Every row comes from one small tree of marks. Brackets hold a mark, then the marks that hang from it, in alphabetical order. Every link used is in the known rows. Which tree was each row made from?
Known rows
(kozal (lumi (likobuv (noze riza)))): [ -8.1  48.2 -51.6  18.1 -25.7   9.7 -16.7  16.7 -25.8  28.7 -18.4 -16.7
   0.8   7.3  -5.5  37.1  25.9 -47.2  -3.1  62.6]
(riza lumi): [-24.4  16.7 -32.3 -17.4 -17.6  -0.2 -41.3  32.4  13.3   6.6  17.5  -9.2
 -20.9   9.2 -14.6  10.8  13.4 -15.3  13.7  31.1]
(lifo noze): [  4.8   0.5 -46.3  19.0 -24.0 -13.2 -32.4   9.1  21.1  -1.3   1.8 -17.6
  -9.8   5.0   7.8  21.4  11.1   8.2  12.2  35.7]
(noze lifo (riza lumi)): [-20.6  39.8 -25.2 -25.6 -23.0  -6.0 -39.2  52.4 -33.9  18.2   6.7 -31.5
 -13.6  -6.9 -15.2   2.7  19.0 -10.6  23.2  18.1]
(ripa (likobuv (noze lifo)) riza): [ 24.2  -9.7 -46.9   2.1 -57.5  -6.2 -31.4   7.7 -28.7 -23.0  -6.4   1.8
 -10.3   4.9 -13.0  21.2  28.5 -10.1  11.6  21.8]
(likobuv noze (riza lumi)): [-14.2  -0.9 -29.7  -2.8 -45.9   6.6 -53.1  36.4  11.9  -3.4  11.3 -19.4
 -15.8  12.1   4.2  22.2  11.9 -18.1   6.1  40.6]
(kozal (lumi ripa)): [ -9.6  27.3 -51.4 -12.0 -18.2  11.8 -39.0  -4.8  17.2  -2.3 -17.0 -13.4
  16.5 -25.1 -20.6  24.1  13.2 -11.6  20.6  42.0]
(likobuv riza): [-17.7  -6.7 -48.1   0.2 -26.9 -12.1 -37.6  21.6  26.3  -7.6 -10.0 -20.6
  13.3   3.6 -13.5  16.5   8.9   6.7   8.4  12.2]
(riza (lumi likobuv ripa)): [-31.6  31.6 -40.6 -15.8 -12.9  13.1 -32.4  17.6  31.2   8.0  21.3 -20.5
 -11.0  -9.0 -17.7  35.2   7.9 -32.9  26.4  31.9]
(kozal (lumi likobuv)): [ -7.7  40.2 -58.5  -4.0  -7.1  -7.3  -4.3  17.6  19.6   6.3  -8.4 -16.4
  -3.3   1.8 -18.5  18.5  15.8 -34.2   3.8  36.1]
(riza (lumi (ripa (likobuv (noze lifo))))): [  7.3  11.2 -34.8 -11.4 -63.8  18.0 -69.4  15.2 -16.1 -17.9   9.9 -11.0
 -12.9  -3.2  -6.3  30.8  12.5 -21.0  29.4  52.4]
(lumi likobuv): [-23.4  27.7 -50.0   8.4 -14.1 -10.0  -8.6  11.5  22.0   0.7   6.6 -14.0
  -4.7  15.0 -11.1  20.8  11.5 -20.6   7.4  23.0]
(likobuv (noze lifo) riza): [  4.1  -2.0 -39.7   2.9 -47.2 -10.9 -37.7  19.6  -7.2 -21.2 -19.7 -36.4
   0.4  11.9  12.3  13.1   9.8   2.2  10.2  26.5]
(noze lifo (riza (lumi (ripa likobuv)))): [-11.2  29.5 -36.1 -22.3 -47.1   9.0 -66.9  36.7 -30.9   6.1   4.5 -17.0
   5.9 -26.6 -33.6  18.8  17.4 -10.2  38.0  32.9]
(noze riza): [-28.2  25.7 -37.5   6.5 -18.9  -0.8 -31.4  16.0 -16.0  18.0  -4.2 -13.3
   9.3   2.2 -15.9  16.4  17.3  -5.2  10.1  25.4]
(ripa likobuv lumi): [ -0.2   3.6 -64.1  -6.2 -34.9  -6.4 -59.8  15.6   4.9 -10.5  13.8  30.2
  15.0   9.7 -28.1  32.3   5.2 -28.2  19.2  27.5]
(ripa (likobuv (noze lifo) riza) lumi): [ 23.6 -14.1 -63.1  -5.8 -61.1 -15.1 -67.8  27.3 -19.9 -30.9  -6.9   2.8
  22.5  15.2  -5.6  31.9   5.6 -22.6  24.2  34.2]
(ripa (likobuv (noze lifo)) (riza lumi)): [ 17.5  -4.5 -36.8 -17.7 -61.8   2.2 -47.9  32.1 -31.5 -11.4  16.0   0.7
 -29.5   6.1 -14.7  22.1  28.7 -27.1  12.7  25.1]
(noze lifo (riza (lumi ripa))): [-27.3  39.0 -25.2 -29.9 -23.0  10.8 -54.5  34.5 -29.3  14.1   5.3 -32.1
   3.8 -29.2 -13.8   9.9  11.7  -8.9  36.6  22.8]

Which tree is each row?
[ -8.9   5.7 -52.9  21.8 -35.8  -5.6 -21.5  11.4  19.2  -4.9  -6.8 -24.4
  -1.4  18.5   9.5  37.7   8.4 -20.8   3.8  35.2]
(lumi (likobuv noze riza))
[-19.7   8.9 -59.2   1.6 -20.7   1.2 -28.5   8.4  39.0  -4.0  -7.9 -26.6
  26.6 -14.5 -15.1  38.7   1.7 -11.8  23.9  15.4]
(lumi (likobuv riza) ripa)
[ 12.4 -18.9 -62.2  -1.2 -50.9   6.4 -54.1   8.7 -17.6 -11.4  16.2  42.3
   4.3  12.7 -14.7  48.2  21.2 -43.1  10.5  29.8]
(ripa (likobuv noze) lumi riza)
[-31.4  24.6 -24.9   1.4 -38.4  29.4 -64.7  15.4 -26.4  21.3   7.3 -14.2
  -3.8  -9.6   4.0  42.0  18.4 -26.7  25.5  56.0]
(likobuv (noze (riza (lumi ripa))))
[-12.9  36.9 -33.2 -11.3 -30.7  13.4 -38.3  17.6  -5.9  -2.5  12.3 -37.5
 -20.6  -1.2  13.3  30.3   7.5 -32.5  29.7  45.9]
(riza (lumi (likobuv (noze lifo)) ripa))
[  0.7  12.6 -58.2  -3.6 -24.2  25.5 -11.7  -9.1   3.3   9.2 -12.1  -8.0
   0.0 -17.6  -9.1  45.6  22.9 -46.6   9.8  42.3]
(kozal (lumi (likobuv noze) (ripa riza)))
[-14.2  41.1 -41.1  12.6 -29.2   9.6 -29.6   7.0 -36.6  12.4 -14.1 -40.9
   8.7 -10.3  10.8  35.7  13.0 -21.5  26.6  41.1]
(lumi (likobuv (noze lifo riza)) ripa)
[-13.2  32.1 -44.4   8.9 -16.9  -3.9 -28.7  48.5   0.3  35.8  25.5 -26.2
 -20.1   0.6  -4.0  34.8  18.4 -29.4  16.8  42.9]
(lifo (noze (riza (lumi likobuv))))
[  8.8 -19.0 -55.6  20.2 -65.9  -1.1 -53.7  10.1   9.1 -20.0  -9.0   2.3
   4.0  17.6 -10.4  33.6  17.0  -8.2   5.9  40.5]
(ripa (likobuv noze riza))
[-17.9  14.0 -68.8  -9.1 -11.9 -16.5 -31.4  30.2  25.5  -2.7  10.5  -5.7
  23.6   9.1 -11.4  34.2   0.7 -32.2  16.8  12.8]
(ripa (lumi (likobuv riza)))
[  3.6 -18.4 -54.8  18.1 -70.3  12.6 -69.2  -4.8  13.3 -26.2 -13.8   0.6
  22.6  -1.9 -12.9  48.0   8.2  -8.7  21.9  42.7]
(lumi (ripa (likobuv noze riza)))
[  9.5  43.2 -52.2  -1.1 -27.1   7.5 -22.2  -1.1  -5.6  -7.1 -20.6 -38.9
   2.0 -13.4   8.5  27.7  11.7 -33.3  21.5  52.2]
(kozal (lumi (likobuv (noze lifo)) ripa))
[-27.8  28.7 -44.7  23.6 -29.8  22.4 -32.4  -6.2 -16.1  19.5  -8.3 -18.7
   9.4  -2.4   6.0  51.8  13.0 -30.8  18.4  51.1]
(lumi (likobuv (noze riza)) ripa)
[ 17.2  -9.3 -53.1   7.0 -69.6   5.4 -66.8   6.5  -4.7 -34.6 -20.7 -19.6
  21.6  -7.1  -4.2  30.1   8.5   2.4  27.3  35.5]
(lumi (ripa (likobuv (noze lifo) riza)))
[ -2.3   6.8 -52.8 -26.4 -15.5  14.6 -24.9  -1.8   9.1   4.5 -16.0  -3.2
  12.9 -36.3 -33.4  26.4  25.1 -20.8  15.7  21.0]
(kozal (lumi (ripa riza)))
[-20.6  28.3 -38.6   3.4 -30.2   5.9 -28.9  25.0   8.3  10.7  20.6 -15.4
 -34.5  24.3  10.7  31.5  15.9 -42.1   4.9  48.4]
(riza (lumi (likobuv noze)))
[-10.2  19.9 -31.7   2.1 -27.2  -3.2 -49.6  45.2  -9.1  31.8  18.0 -19.4
 -21.5  -5.9  -0.1  24.9  21.0  -9.3  17.4  44.0]
(lifo (noze (riza lumi)))
[ 13.9  -3.5 -42.5  -9.8 -65.7  -7.4 -65.6  44.8 -10.0 -22.8   5.6 -18.0
 -14.0  12.5  -8.8  18.0  15.1 -13.9  18.5  35.4]
(ripa (likobuv (noze lifo) (riza lumi)))
[ -8.7  26.0 -30.7   9.9 -37.1  -1.0 -37.6  16.0 -46.4   6.2 -16.0 -28.9
  -3.2   5.4  11.4  13.9  21.0  -7.8  11.1  36.6]
(likobuv (noze lifo riza))
[  4.2  23.8 -57.1  14.9 -58.0  29.2 -62.9  -1.4 -29.3   9.2 -24.7   6.6
  21.1 -14.2 -23.1  46.3  22.4 -29.0  16.9  72.7]
(kozal (lumi (ripa (likobuv (noze riza)))))
[  0.5  32.0 -44.0  11.5 -29.4 -12.1 -10.5   7.6 -12.8  -9.3  -5.0 -33.4
 -17.9  19.9  18.3  19.4  12.8 -22.3  11.4  31.8]
(lumi (likobuv (noze lifo)))
[  8.9  19.7 -55.2   0.7 -53.3  -3.1 -67.4  26.1 -57.6  -5.3  -4.1   8.4
  13.6  13.7  -6.5  32.7  15.1 -31.7  23.6  46.3]
(ripa (likobuv (noze lifo riza)) lumi)
